Each row comes from the steps of one walk. Every step used is in the known rows, and no mark comes twice. Write the walk behind each row, first mark first.
(in the rows, 128 means zero)
Known rows:
reloben/boro/tavep: [115  79 124 147 122 121 139 118 111 130 118 119 159 155 108  96 130 132
 124 101  99 172  84 103]
zepir/mudi/motar/zabon: [131 129 156  97 113 207 177  90  95 155 128 143 134 147 128 147 147 112
 163 135 147 131 140 127]
zufeg/tavep/boro: [100 130 134 138  86 150 125 133  97 116 152  95 162 161  91  57 115  78
 113 134 104 121 126 108]
zepir/lemor: [ 75 100 136 166  90 180 128 102  84 100 128 106 148 127 154 109  72 116
 111 159 143 160 103  98]
mudi/zepir: [109 171 116 174 120 154 142  90  88 160 142  89 173 124 115 113 110  96
 102 132 124 104 114  91]
zufeg/lemor/zabon/mudi/motar: [141 109 176  74  88 197 163 114 128  88 108 100 122 146 153 135 118 115
 157  99 192 141 148 172]
lemor/zepir/mudi/motar: [112 164 175 132 156 176 141 105 133 162 135 124 135 131 132 152 152 116
 123 112 115 105 146 117]
zepir/mudi: [ 93 143 146 157 137 186 184 110 118 178 104 131 160 144 137 152 125 125
 150 145 152 128 110  98]
boro/tavep/zufeg/lemor/zabon/motar/mudi/zepir: [143 113 112 119 134  43 141 157 165 112 114  89 131 145 159  79 243 148
 146 162 117  29  78 108]
tavep/zufeg/lemor/zabon/mudi: [100  88 133 106  86 134 176 152 111  92  88 102  98 135 166 105 129  94
 180 149 208 117  98 107]
tegin/zabon/lemor/zepir/mudi: [ 98 187 128 156 144  98 147 112  78 133  94 144 106  83 154 130 111  91
 156 114 181  98 148  71]
zufeg/lemor/zepir/mudi: [ 93 134 162 126 138 141 146 127 126 124  99 123 133 118 155 160 128 132
 137 178 135 108 139 100]
tavep/boro/reloben: [ 52 126  98 143 108 150 122 109  87 130 159 112 133 160  82  40 115 106
 146  94 141 125 174 112]
boro/reloben: [ 63 130 118 140 124 148 138  81  98 150 128 117 141 142 111  98 109 138
 149  97 158 133 123 104]
zabon/motar/mudi/zepir/lemor: [103 139 144 157 142 174  99 123 150 162 172 105 156 163 168  97 139 142
 114 179 116  74 149 118]
zabon/lemor/zepir/mudi/motar: [113 159 181 132 157 122 123 113 143 150 110 131 123 115 162 136 153 129
 123 133 145 108 162 123]
tavep/zufeg/lemor/zabon/mudi/motar: [115  81 160  71  78 155 165 146 130  92 108  89 106 148 167 105 151  99
 163 120 191 111 107 141]
boro/tavep: [112 115 119 174 133 124 161  88 104 118  92 117 161 138 118 130 145 142
 120 101 128 138  44  97]
zabon/motar: [ 98 184 157 139 128 173 144 106 123 155 145 119 135 118 130 106 117 155
 139  95 162 105 112 126]
motar/mudi: [ 90 126 144 169 136 185 160 108 123 185 140 138 158 168 116 139 120 115
 149 124 129 112  87 106]
tegin/zabon/mudi/motar: [113 144 149 107 104 220 165  93  91 143 138 118 138 160 129 141  98  83
 160  30 189 120 118 130]
zufeg/lemor/zepir: [ 91 139 153 134 112 129 120 113  97  92 125 106 126  97 134 125  97 121
 115 144 131 118 117 101]
lemor/zepir/mudi/motar/zabon: [137 157 163 109 140 171 149  90  89 141 138 148 100 119 125 143 159  99
 153 135 126 116 161 114]
motar/zabon/lemor/zepir/mudi: [121 157 144 145 150  96 144 102  82 130  91 166  79  92 153 130 143 109
 168 183 174 121 167  88]

Write each row's walk:
[110 150 124 182 144 166 145 102 121 199 155 111 179 167 115 129 138  97
 122 147 104  80 113  98] : motar/mudi/zepir
[114 178 154 121 136 120 133 109  95 130 116 133 113  97 154 131 134  93
 139  86 164  91 158 103] : tegin/zabon/lemor/zepir/mudi/motar
[129 189 150 138 143 164 166 117 134 163 146 141 116 125 120 106 143 132
 176  92 158  94 131 139] : lemor/zabon/motar/mudi
[ 96 162 167 146 153 182 149 120 156 194 160 141 142 162 128 120 144 155
 160 109 141  84 113 128] : zabon/motar/mudi
[130  99 163 113  93 214 144 106 110  82 118 105 113 148 168 116  99  99
 143 110 185 169 155 154] : zepir/lemor/zabon/mudi/motar
[140  17 149  56  88 106 148 174 151  75 100  92 111 180 157  81 193 116
 162 110 143 146 106 143] : reloben/boro/tavep/zufeg/lemor/zabon/mudi/motar
[108  92 158  65 104 118 138 141 105 102 125 124  87 121 162 120 188 102
 156 188 127  80 126  96] : tavep/zufeg/lemor/zepir/mudi/motar/zabon
[122 120 140 131 117 200 179  85  76 139 114 150 104 155 132 137 110  99
 187 130 198 151 129 115] : motar/zabon/mudi
[104 101 131 167 122 191 122 106 112 132 125  91 155 166 175 119 100 101
 114 181 160 133 147 108] : zabon/mudi/zepir/lemor
[133  63 142  77 121  67 144 136 121  76  91 121  95 135 166 127 242 132
 149 178 106  83  80  91] : boro/tavep/zufeg/lemor/zepir/mudi/motar/zabon
[118 188 146 154 161 165 133 116 155 206 174 115 164 160 128 111 162 138
 134 128 116  51 134 121] : zabon/motar/mudi/zepir
[ 73 115 118 115  99 123 105 120 106 117 154  96 150 177  86  32 131 104
 136 125 115 121 158 112] : zufeg/tavep/boro/reloben
[ 90  20 121 107  87  73 131 170 127  93 108  94 144 158 146  74 164 133
 128 157 101 136  48  85] : reloben/boro/tavep/zufeg/lemor
[135 122 164  98 115 155 161  97 106 139 101 151 120 131 158 132 153 128
 163 156 176 132 156 133] : zepir/mudi/motar/zabon/lemor
[ 97 125 114 177 103 162 109 100  83 115 141  79 167 127 153  99  89 100
  84 181 121 128 126  89] : mudi/zepir/lemor
[142 147 160 112 113 207 175  95 114 129 119 114 119 145 131 129 120  95
 160  66 188 147 143 159] : lemor/zabon/mudi/motar
[ 95 103 126 184 124 176 112 113 115 152 152 102 175 169 152 114 119 101
 103 193 101 103 126  94] : motar/mudi/zepir/lemor
[125 126 109 175 114 153 131 109  93 121 142 102 145 137 144  96 115  77
 121 179 123 118 148 102] : motar/mudi/zepir/lemor/zabon
[116 164 133 151 124  83 117  88  52  97 114 150  72  74 134  98 112  99
 146 145 171 130 147  91] : motar/zabon/lemor/zepir
[ 94 167 149 174 140  87 111 102  95 120 112 127 107  81 143 105 105 116
 117 126 156 119 130  94] : zabon/lemor/zepir
[142 145 118 142 125 180 162  82  74 156 129 124 124 155 129 126 128  82
 162 149 177 119 155 107] : motar/zabon/mudi/zepir
[147 211 129 150 149 145 150 112 133 176 161 114 136 128 121  95 161 115
 151 114 138  61 159 130] : lemor/zabon/motar/mudi/zepir
[145  81 114  93 126  42 120 189 170 124 141  92 128 163 149  46 232 134
 151 160  93  62 118 116] : reloben/boro/tavep/zufeg/lemor/zabon/motar/mudi/zepir
[133 184 119 145 109 139 113 108  95  93 147  83 123  86 158  62 113 117
 109 149 156 107 173 122] : mudi/zepir/lemor/zabon/motar
[128  95 118 143 106 186 133  91  69 109 125 113 118 156 167 114 106  84
 144 200 172 143 166 103] : motar/zabon/mudi/zepir/lemor
[126  92 132 106 127  59 158 163 166  97 101 115 109 147 160  88 223 165
 174 140 142  62  54 114] : boro/tavep/zufeg/lemor/zabon/motar/mudi
[ 97 169 148 170 163 152 154 108 114 163 114 137 128 117 134 153 132 109
 139 141 131 109 134  85] : lemor/zepir/mudi
[113 120 178 120 123 226 158  96 137 161 133 116 148 178 138 144 120 117
 142  81 171 135 122 150] : zabon/mudi/motar
[114 142 152 140 122 171 135 125 127 115 144 131 110 131 161  91 124 136
 158 140 156 117 146 136] : zepir/lemor/zabon/motar/mudi
[129 209 141 134 120 150 162 104 102 124 132 119 108  85 121  89 115 132
 153  81 181 117 134 133] : lemor/zabon/motar
[ 98 161 157 168 165 101 137 117 124 151  91 145 115 102 162 137 136 126
 141 162 163 113 152  92] : zabon/lemor/zepir/mudi
[134 158 161 114 115 105 104  84  72  94 135 139  79  82 134  98 133  99
 131 120 152 125 155 124] : mudi/motar/zabon/lemor/zepir
[134 121 174  67 114 161 139 107 102 101 123 135 105 118 149 151 151 119
 152 170 130 112 167 129] : zufeg/lemor/zepir/mudi/motar/zabon
